Each row was made from one path, in order. Every step used is in the known rows, and no mark comes twice. Write each row's path.
In the rows, zero is written as 128.
Known rows:
fiso > vodo > pazek: [115 137 131  98 110 117 115 176 167 137  86 142 107 117 153 117 136 109
 107 107 134 155 155 117]
rerug > vodo > gapafo: [149 108 175 128 169 132 105 120 132 149  99 115 162 124 144 135 163 107
 150 138  95  74 129 103]
vodo > gapafo > sigu: [117 108 128 117 126 123 128 116 153 124 139 122 119 125 129 104 136 100
 143 174  89  94 104 191]
mozateg > mavudav > vodo: [132 134 151 138 142 127 141 123  96 131 155 120 132 155 115 148 130 159
 127 107 124 109 116 140]
sigu > fiso > vodo > mavudav: [132 148 133 154 120 102 135 121 114 119 101 138 115 154 123 128 113 138
  62 145 155 129  97 112]
mozateg > gapafo > sigu > fiso > vodo: [ 81 128  92 113  83 103 150 137 119 111 122 154 107 140 142  77 156 109
  73 202 185 127 124 165]
vime > pazek > vodo: [129 124 117 150 129 133 137 148 121 115 134  98 183 161 139 136 117 148
 168 108  34 117 178 147]
rerug > vodo > gapafo > sigu > fiso: [112 104 138 140 142 144 120 122 113 111 127 119 165 122 119  88 157 108
 126 159 131  82 107 147]
gapafo > sigu > fiso > vodo > mavudav: [101 133 117 138  93 111 139 118 135 118 112 141 108 115 109  97 105 145
  69 165 152 119  90 166]
rerug > vodo: [140 102 177 110 143 133 117 151 119 140 110 110 153 149 136 120 175  94
 135 107  96  88 152 100]
vodo > gapafo > mozateg: [143 118 117 124 140 132 115 119 129 143 157 148 124 119 140 155 141  95
 163 133 146 120 140 114]
fiso > vodo > gapafo > mozateg > mavudav: [135 148 116 112 134 111 109  92 137 171 110 175 101  67 133 174 116 142
 150 169 183 111 138  93]
mozateg > gapafo > sigu > fiso > vodo > mavudav: [ 93 131  87 134 108  95 144  99 131 121 106 163 109 121 132  99 117 151
  72 210 182 118  87 184]
pazek > vime: [141 127 138  90 133 119 132 133 121 122 119  90 110 164 115 126 123  88
 145 132  86 148 123 119]
gapafo > sigu > fiso > vodo > pazek > vime: [ 77 145  92  88  89 131 126 160 149 106  96 123  99  85 107  75  96 113
 101 140 163 192 121 145]
rerug > vodo > fiso: [190  88 193 118 163 140 120 124  86 127 123 102 137 148 120 134 172 108
 120  94  62  91 131  77]
fiso > vodo: [124 133 158 105  96 104 134 152 142 145 102 129 103 140 144 122 152 105
  98 136 121 118 146 105]
vime > pazek > vodo > gapafo > sigu: [107 116 105 154 127 139 130 111 150 121 135 105 181  95 132 118  97 166
 191 160  31  94 150 203]
vime > pazek > vodo > fiso: [179 113 138 161 145 140 139 119  83 101 142  88 165 158 123 148 112 164
 153  96   4 120 157 126]
vodo > gapafo: [150 123 143 132 152 116 123 120 131 126 127 119 129 163 144 137 141  94
 138 151  93 105 113 140]
sigu > fiso > vodo: [117 143 138 130  99 113 143 159 105 109 117 129 112 174 133 107 152 100
  64 135 158 136 132  93]
gapafo > sigu > fiso: [102 113 106 124  98 131 151 155 103  83 163 117 121 184 110  75 146  81
  93 143 127 124 112 176]
fiso > vodo > gapafo > mozateg: [127 136 133 113 111 119 112 121 149 166 121 161 108  68 149 155 140 115
 143 147 175 121 151  83]
pazek > vodo > gapafo: [140 110 128 155 170 124 142 108 128 118 163 118 155 159 151 151 163 143
 170 149  70  90 128 131]
fiso > vodo > gapafo: [132 140 161 125 123 104 121 121 153 150  91 130 111 112 150 138 140 116
 117 167 123 106 122 109]
gapafo > vodo > fiso: [184 111 158 141 120 148 147 109 112 127 159 112 110 157 114 144 134 131
 121  68 100 131 136  83]

Write each row's path:
[117 137 137 113 140 150 122 158 134 122 134  97 133 113 115 127 106 143
 147  69 125 184 127 127] -> mavudav > vodo > pazek > vime
[134 132 110  85 145 130 113 155 146 115 103 104 112 142 122 120 105  92
 151 105 100 183 132 133] -> vodo > pazek > vime
[122 127  82 127 128 136 128 139 166 136 127 156 132 144 160 124 134 126
 144  95 174 160 164 136] -> mozateg > gapafo > vodo > pazek
[119 146 114 141 110 127 123 127 111 131 138 162 119 105 137 141 141 112
 108 147 211 139 139  71] -> sigu > fiso > vodo > gapafo > mozateg
[ 99 126 146 105  95 111 125 117 173 151 102 135 103  73 137 104 132 121
 122 186 120  97 115 159] -> fiso > vodo > gapafo > sigu
[126 124 142 150 134 153 122 122 118 149 186 141 145  91 130 163 143 147
 158  99 169 122 136 107] -> mavudav > vodo > gapafo > mozateg
[145 127 100 153 137 118 138  80 151 153 125 153 130 146 143 152 111 160
 135 135 159 117 118 141] -> mozateg > gapafo > vodo > mavudav
[103 135 116 168 140 139 142  94  87 102 170 127 146 127  94 116 112 172
 115 161 158 105  70 184] -> mozateg > mavudav > vodo > gapafo > sigu > fiso
[109 160 106 104 115 123 121 162 129 104  81 119 106 126 121 106 103 110
  97 119 167 203 131  91] -> sigu > fiso > vodo > pazek > vime
[154 105 168 135 168 124 111 114 132 150  95 120 156 131 129 141 136 133
 134 115  94  82 115 120] -> rerug > vodo > mavudav
[129 160  94 138 133 116 120  97  98 136 126 177 112 101 122 158 116 138
 116 168 219 129 123  82] -> sigu > fiso > vodo > gapafo > mozateg > mavudav
[129 139 105 105 118 152 123 139 169 136 113 111 119 110 116 127  91 126
 168  62 138 191 153 101] -> gapafo > vodo > pazek > vime
[138 131 118 170 154 132 126 115 130 122 123 102 190 136 145 151 106 162
 184 137  34 102 155 151] -> vime > pazek > vodo > gapafo
[148 129 133 157 125 132 136  97 157 150 132 129 131 142 119 151  99 158
 135  90 129 118 121 123] -> gapafo > vodo > mavudav
[119 146  92 101 144 156 110 126 118 143 152 138 121  66  98 166  82 168
 184  71 183 191 141 111] -> gapafo > mozateg > mavudav > vodo > pazek > vime
[172 109 189 149 137 145 145 126  75 113 179  96 122 158 111 144 150 149
 100  75  84 124 109 107] -> mavudav > vodo > fiso
[176 119 144 137 145 150 135  96  58 131 196 139 113 111  93 181 126 173
 139  76 144 129 123  94] -> gapafo > mozateg > mavudav > vodo > fiso
[115 149 127  75 116 117 111 157 167 141  67 117  96  89 132 120 102 113
 130 116 129 185 141 101] -> fiso > vodo > pazek > vime
[140 142 153 156 166 126 127  90 106 137 143 123 142 130 120 162 120 171
 143 139 126  97  93 144] -> mozateg > mavudav > vodo > gapafo
[115 128 142 137 131 149 124 176 135 122 153 121 143 138 133 124 136 138
 124  60 131 154 138 142] -> mavudav > vodo > pazek
[127 129 109 128 114 152 125 159 172 131 132 136 131 138 137 123 124 120
 143  53 147 160 164 118] -> gapafo > vodo > pazek
[113 119 106 142 127 130 137 122 111  91 155 125 130 161 117  90 135  95
 109 175 123 110  89 181] -> vodo > gapafo > sigu > fiso
[ 71 132  66 108  96 116 132 158 144 105 107 167 110 117 149  71 139 112
  82 174 198 161 132 178] -> mozateg > gapafo > sigu > fiso > vodo > pazek
